Every row comes from one small tree of marks. The marks that hang from a mark follow it in brackets, in the order of their numbers. Every link used is in the known rows. Which tree was each row made from?
Known rows:
J308{J373{J525 J568}}: [  9.8  25.5 -10.1   1.3   8.2 -18.7 -14.5  -0.8  -8.4   8.6  -8.5  18.1
  -1.6   9.6 -10.3  17.4  11.5  15.7  -9.0 -11.8 -14.6 -13.1   4.3  -8.2]
J87{J57{J145{J373{J308 J568}}}}: [ -8.6 -15.1   2.7  34.4  -6.7  -2.1  38.7   6.9   0.7 -31.1 -15.4 -35.0
 -12.8  12.3  -3.2 -33.1  11.2 -32.0  14.0  14.4  28.6  11.2  20.5 -11.9]
J705{J525{J373{J145{J57} J308 J568}}}: [ 11.7  -1.6   2.5 -25.5 -18.8   8.9 -14.5 -18.6  -9.6  21.5  26.9   3.5
  -3.0  -4.9  13.1  10.0  -3.0 -12.1 -26.0 -47.1   5.7  17.7  -8.9 -18.1]
J705{J525{J373}}: [ 25.3   6.9  17.1  -6.0  17.9   7.2  -1.7   4.3  -1.9  12.0  23.7 -23.1
  -4.0 -14.1   0.4   2.6 -14.3   1.3 -34.3  -6.2  15.5   8.5 -16.1  -1.9]
J172{J57}: [  9.2 -11.6  -9.8  23.9  -1.1  16.9  22.8   3.0   9.1  -6.9 -16.2 -38.3
   8.6  10.3  -2.4 -14.5  10.1  -3.0  24.6  59.1  16.7   2.2  11.4   4.4]
J373{J568}: [ 11.3  13.6  19.1  -2.0  -3.1  -4.9   2.3   9.6 -15.9   3.3   2.0   1.8
   5.3   1.0  -5.1  21.3 -23.8  10.3   9.1   6.2  10.1 -23.7   4.8   2.6]
J373{J145 J525 J568{J467}}: [  7.9  15.0   3.4 -29.6   2.4   8.1 -17.3   9.9  -0.7   9.0   6.8  30.4
   2.8   9.4  11.7  33.4 -19.9  28.9  10.9 -14.2 -15.3 -19.6 -30.9  12.9]
J87{J57}: [  9.5   0.3  -6.5  22.7   1.8  15.1  31.2  12.7  13.2  -8.2 -21.8 -35.6
   5.6   6.3 -10.5 -16.7  13.0   1.3  19.9  56.9  19.6   7.9  10.1   9.3]
J705{J525}: [ 28.1  -1.9  27.8  -1.9  24.9   6.2   6.5   4.7   8.9   8.8  11.1 -12.0
  -6.3 -17.6  -2.0  -1.6  -0.2  13.2 -11.3  19.6   8.9  -9.9  -7.5  11.9]
J57{J145{J373{J308 J525 J568}}}: [-13.3  -6.3  12.7  12.0  -1.0 -20.4  18.4   8.9 -10.3 -28.1  -0.8  -6.9
 -10.1   5.4   0.7 -16.9  12.4 -22.7 -11.2 -18.9  -1.1  -2.8  17.5 -10.7]
J525{J373{J568}}: [  7.8  20.9   9.3  -4.7  -9.5  -3.0  -2.2   6.7 -22.6   5.2  16.7 -12.1
   7.0   3.8  -3.4  24.4 -39.5  -1.8 -16.2 -18.6  17.8   0.1  -5.2 -11.5]
J308{J373{J145 J568}}: [  9.0   7.5 -25.0   9.6   4.1   5.9  -1.2  -4.0 -12.4  19.1  -4.0  11.0
  -6.1   1.3   6.1  21.4 -11.6  19.7   6.3 -15.3  -0.8  -5.1  12.5  -1.3]
J57{J145{J373{J308 J525{J705}}}}: [-12.1 -24.7   7.2   9.7  17.7 -12.0  19.8  13.5  11.4 -32.8   1.9 -15.6
  -7.7 -15.3  -3.1 -40.4  27.5 -20.0 -23.0  -5.6 -13.5  19.4  13.9   4.5]
J308{J373{J145 J525 J568{J467}}}: [ 12.6  19.2 -20.7 -15.9  10.1   3.1 -25.0  -0.6  -3.8  15.4   0.1  33.1
  -3.6  19.7   8.1  34.2  -6.5  33.1   4.5 -20.1 -15.9 -12.4 -18.1   5.3]
J525{J373 J705}: [ 11.4  -2.2   4.6  -9.7  11.8   7.2  -4.3   8.6   2.4   6.2  20.6 -20.0
  10.7 -25.1 -11.8  -0.3 -24.7   3.7 -32.4  -6.8   2.6  22.4 -16.6   7.7]
J145{J57}: [-11.9   2.4 -15.4  15.7 -11.2  13.2   6.3  -3.2   9.8  12.5 -19.9 -10.7
  15.4  11.3  -8.5   1.4  12.7   1.3  27.7  66.6  13.1  -7.5  26.1   8.4]
J172{J57{J145{J373{J308 J525}}}}: [-14.1 -29.4 -14.8  31.7  -2.7   0.2  33.1   2.8  10.8 -37.3 -19.2 -40.3
  -5.2  15.2   4.5 -49.1  40.4 -34.2   7.6  34.2   5.3  16.9  22.8 -12.2]
J705{J525{J373{J568}}}: [ 27.4  15.1  31.8 -14.6  10.9  -2.6 -10.6  -0.8 -14.1  13.9  29.8  -5.3
  -7.4 -15.3   1.4  15.6 -28.6   2.6 -32.1 -32.7  16.0  -1.9 -24.8 -13.0]
J373{J145 J568}: [  4.3   0.5  -1.3  -4.5  -5.5  11.8   8.2   6.2 -11.9  11.9   3.4   6.6
   2.0 -10.0   7.3  18.0 -26.8  17.8  14.3  -8.4   2.8 -10.3   1.2   6.5]
J172{J57{J145}}: [  7.3 -26.8 -21.7  45.8  -0.4  30.7  32.3   4.0  19.0 -11.6 -13.6 -54.2
   0.2  16.0  -0.9 -35.3  15.4 -12.6  33.6  71.8  30.5  12.2  20.1  -4.1]
J525{J373{J568} J705}: [ 13.7   5.9  17.6 -16.0   3.0  -3.9 -17.1   1.6 -11.9  10.1  24.1  -3.3
   6.9 -26.2  -7.7  16.0 -37.2   0.9 -31.0 -36.4   2.5  12.2 -23.9  -2.0]
J467{J568}: [ 13.4  -1.8  21.4  -8.6   0.2  23.1  10.2  12.6  -5.5  -4.6   8.3 -23.5
  -1.5  30.1   1.7   7.0 -30.7  27.3   4.2  40.5  21.3 -22.5  15.6  27.5]

Write each row's tree:
[-30.1  -1.0  15.4 -18.0 -13.8 -36.4 -17.6 -14.8  -2.9  -8.0 -11.4  29.5
   5.4 -12.5  -8.8  -8.1  29.4 -22.1 -13.4 -23.8 -27.6   0.3   8.2  -2.9] -> J145{J57 J373{J308 J525{J705} J568}}
[-25.4  12.0  19.2 -13.0   4.1 -21.4 -33.4 -11.4  10.9   1.7 -14.1  39.0
   4.0  -5.2  -7.5  10.9  -3.4  -0.9   9.9   6.2 -14.6 -17.8 -19.3   8.2] -> J145{J57 J373{J525{J705} J568{J467}}}
[ -6.0  -9.4 -13.3 -29.3 -26.6   9.7 -18.5 -15.3  -9.1  17.5  24.4   7.5
  14.1 -14.0   4.1   5.0  -9.0 -11.1 -24.8 -51.1  -7.7  35.2  -6.3  -9.4] -> J525{J373{J145{J57} J308 J568} J705}
[-11.9 -28.2 -15.4  55.0   6.7  13.1  36.6   3.0  14.8 -22.1 -23.0 -51.0
  -8.1   7.6   1.0 -43.6   9.6 -25.0  27.3  62.5  29.2  10.4  24.6  -2.6] -> J172{J57{J145{J373}}}
[ -4.3   5.7  -6.1 -31.1  -1.6  13.2 -40.1 -12.5  18.0  26.4   1.7  44.7
   8.4  -6.6   2.7  19.0  -3.2  23.7  15.8  -3.8 -24.8  -3.8 -37.1  12.4] -> J373{J145{J57} J525{J705} J568{J467}}
[ 13.5   5.7 -15.6  -1.1  28.0  -8.9 -10.8   1.7  16.0   5.9  -5.1   8.1
   0.1 -13.5 -16.0  -4.6  26.9  19.5 -24.5   3.2 -28.1   7.2  -2.9   8.6] -> J308{J373{J525{J705}}}
[ -6.6  -1.7  20.5  -0.1   1.5 -13.8   3.3  14.2  -5.5 -33.0   5.3   2.5
  -8.8  21.7   5.5  -3.5  -1.8 -13.0  -1.1 -16.8   3.3 -10.5   2.6  -3.5] -> J57{J145{J373{J308 J525 J568{J467}}}}
[ -6.2   6.5 -11.9 -41.7 -29.2   7.3 -24.4  -9.7  -2.1   7.1   5.4  38.7
  12.2  33.3  13.8  26.9  14.3  10.4  14.5 -17.3 -19.2  -5.2  -8.4   2.1] -> J373{J145{J57} J308 J525 J568{J467}}
[ -5.7   6.2 -36.9  -4.4   2.5  -1.5 -30.0 -22.4  12.5  32.0 -10.5  36.3
  -0.3 -14.0  -4.8   3.0  26.9  16.4  -1.8 -14.4 -32.6  11.9  -5.6  -3.9] -> J308{J373{J145{J57} J525{J705} J568}}
[-11.1 -22.5   3.1  27.9   4.5  -3.2  35.3  17.5  -2.6 -33.1  -2.4 -31.3
  -7.9   6.0   1.3 -28.4   5.7 -23.4   0.5  15.2  17.7   5.0  37.5   0.9] -> J57{J145{J373{J308}}}
[-14.2   3.1 -20.4   4.1 -21.4  17.2  -2.8 -12.4  -2.0  28.2  -9.1  11.7
   9.4  -0.8   5.2  13.1  -8.1   7.3  32.7  20.2   5.6  -7.7  11.9   1.5] -> J373{J145{J57} J568}
[-18.8  18.9  25.3  -0.8   9.4 -35.4   1.7   7.0 -11.3 -12.8 -11.3  16.9
  -1.5 -11.7  -4.8   6.4  -4.0  -5.3  -6.8 -10.9 -10.8 -22.3   0.9  -1.6] -> J145{J373{J525 J568}}
[-11.8 -20.3  -5.0  49.1   0.2   4.8  27.7  -3.4   2.6 -20.0 -19.8 -37.1
 -10.8   5.8   2.5 -33.2  -2.8 -26.3  28.7  39.1  28.8   2.0  15.8 -11.7] -> J172{J57{J145{J373{J568}}}}
[-14.9   1.5 -19.9 -25.4 -32.6  -2.0  -8.0 -11.0  -3.4   7.8  -1.9  25.1
  10.5  11.7   7.1   8.9  32.2  -3.3   3.8 -22.3 -25.6   6.2  10.6  -7.2] -> J373{J145{J57} J308 J525 J568}
[-17.4  -8.7  -3.5  32.0  21.0  -6.9  26.4  15.8  12.8 -23.4 -13.1 -18.2
  -5.9  -5.2  -2.4 -30.4  11.6 -11.9   3.0  32.3   6.1   0.0  19.1   1.7] -> J57{J145{J373{J525}}}
[ 31.8  10.0  19.1 -27.7  12.9  19.2 -20.7  -1.2  -7.4  20.3  36.3   6.9
  -9.0  -5.4  16.1  28.3 -46.0  15.6 -19.4 -39.2  15.4  -2.5 -43.1  -2.0] -> J705{J525{J373{J145 J568{J467}}}}
[ -5.2  -9.0  22.7  10.3  -2.0  -4.9  10.9  13.2 -13.2 -29.1   7.3  -6.7
 -10.6  23.3   8.4   1.3 -22.6 -12.7  10.3 -10.0  24.8 -14.1  14.3  -0.4] -> J57{J145{J373{J308 J568{J467}}}}
[-13.7  -0.5 -15.2 -18.7  -5.3   4.2 -22.1 -16.4  16.1  27.6  -1.8  34.7
   7.3 -27.5  -4.2  -0.5  15.1  12.6   5.2  -7.3 -32.9   7.7 -18.3   3.5] -> J373{J145{J57} J525{J705} J568}
[ 15.0  15.3  -2.9  -8.5  18.4 -20.8 -23.9  -5.3   1.2  11.4  -0.7  25.0
  -1.7 -12.8 -13.2   9.0  13.3  20.0 -22.4 -27.9 -29.7  -2.4 -12.3  -2.3] -> J308{J373{J525{J705} J568}}
[ 14.0  10.7   5.4 -21.4  -1.8  21.7 -27.9 -16.7  -0.4  32.1  26.0  13.2
  -5.2   0.2  13.8  27.3 -33.0  10.9  -5.2 -17.3  16.9   1.8 -33.9  -5.3] -> J705{J525{J373{J145{J57} J568{J467}}}}
[ 11.5  10.3  25.2 -22.2  13.0 -18.0 -15.9   3.8   3.4   3.7   8.5  22.7
   4.4 -27.3 -13.0   7.6   1.8  12.5 -18.1 -21.3 -28.6  -8.0 -26.7   5.1] -> J373{J525{J705} J568}
[ 17.8  -0.6  12.1 -33.9 -19.3  14.2  -7.2   7.9 -18.0  -5.1  20.2  17.4
   4.5  22.1  17.6  36.4 -27.8  17.9  11.3 -33.3   2.3 -12.7  -5.2  14.3] -> J373{J145 J308 J568{J467}}
[-16.6   9.4  27.3 -16.0  -3.3 -44.1   3.5   7.4 -21.7 -26.1  -2.3  15.2
  -1.0  -1.2  -1.6   4.6  10.2 -14.9 -20.5 -39.1 -18.3 -13.9  10.5  -3.8] -> J145{J373{J308 J525 J568}}
[-13.0  -2.7  -2.8  39.5   7.2  -4.7  30.8   5.1  14.0 -22.1 -26.8 -24.1
 -11.5   1.3  -8.9 -36.6  16.8 -22.7  14.7  28.5  15.4   6.0   3.8 -12.6] -> J87{J57{J145{J373{J525 J568}}}}
[ -8.1   8.3 -42.0  15.5 -12.0   9.3 -11.3 -19.6  -4.2  31.3 -17.8  16.6
   1.6  10.1   1.5  17.5   1.2  14.6  23.3   9.7   4.8  -2.6  22.1  -5.6] -> J308{J373{J145{J57} J568}}
[-10.2  -9.1 -11.0 -36.7 -18.3  -2.6 -19.3 -15.8   8.0  11.6   5.8  32.1
   8.8 -14.0  -0.2  -2.7  31.6  -0.1 -10.6 -38.0 -40.6  18.5  -7.7   0.5] -> J373{J145{J57} J308 J525{J705} J568}
[-13.7 -20.4 -17.9  45.3  10.0   4.9  30.2   2.6  19.6 -24.9 -24.0 -40.7
  -6.7   6.1   1.0 -46.8  28.2 -22.8  17.7  55.5  11.8  11.4  14.6  -8.2] -> J172{J57{J145{J373{J525}}}}
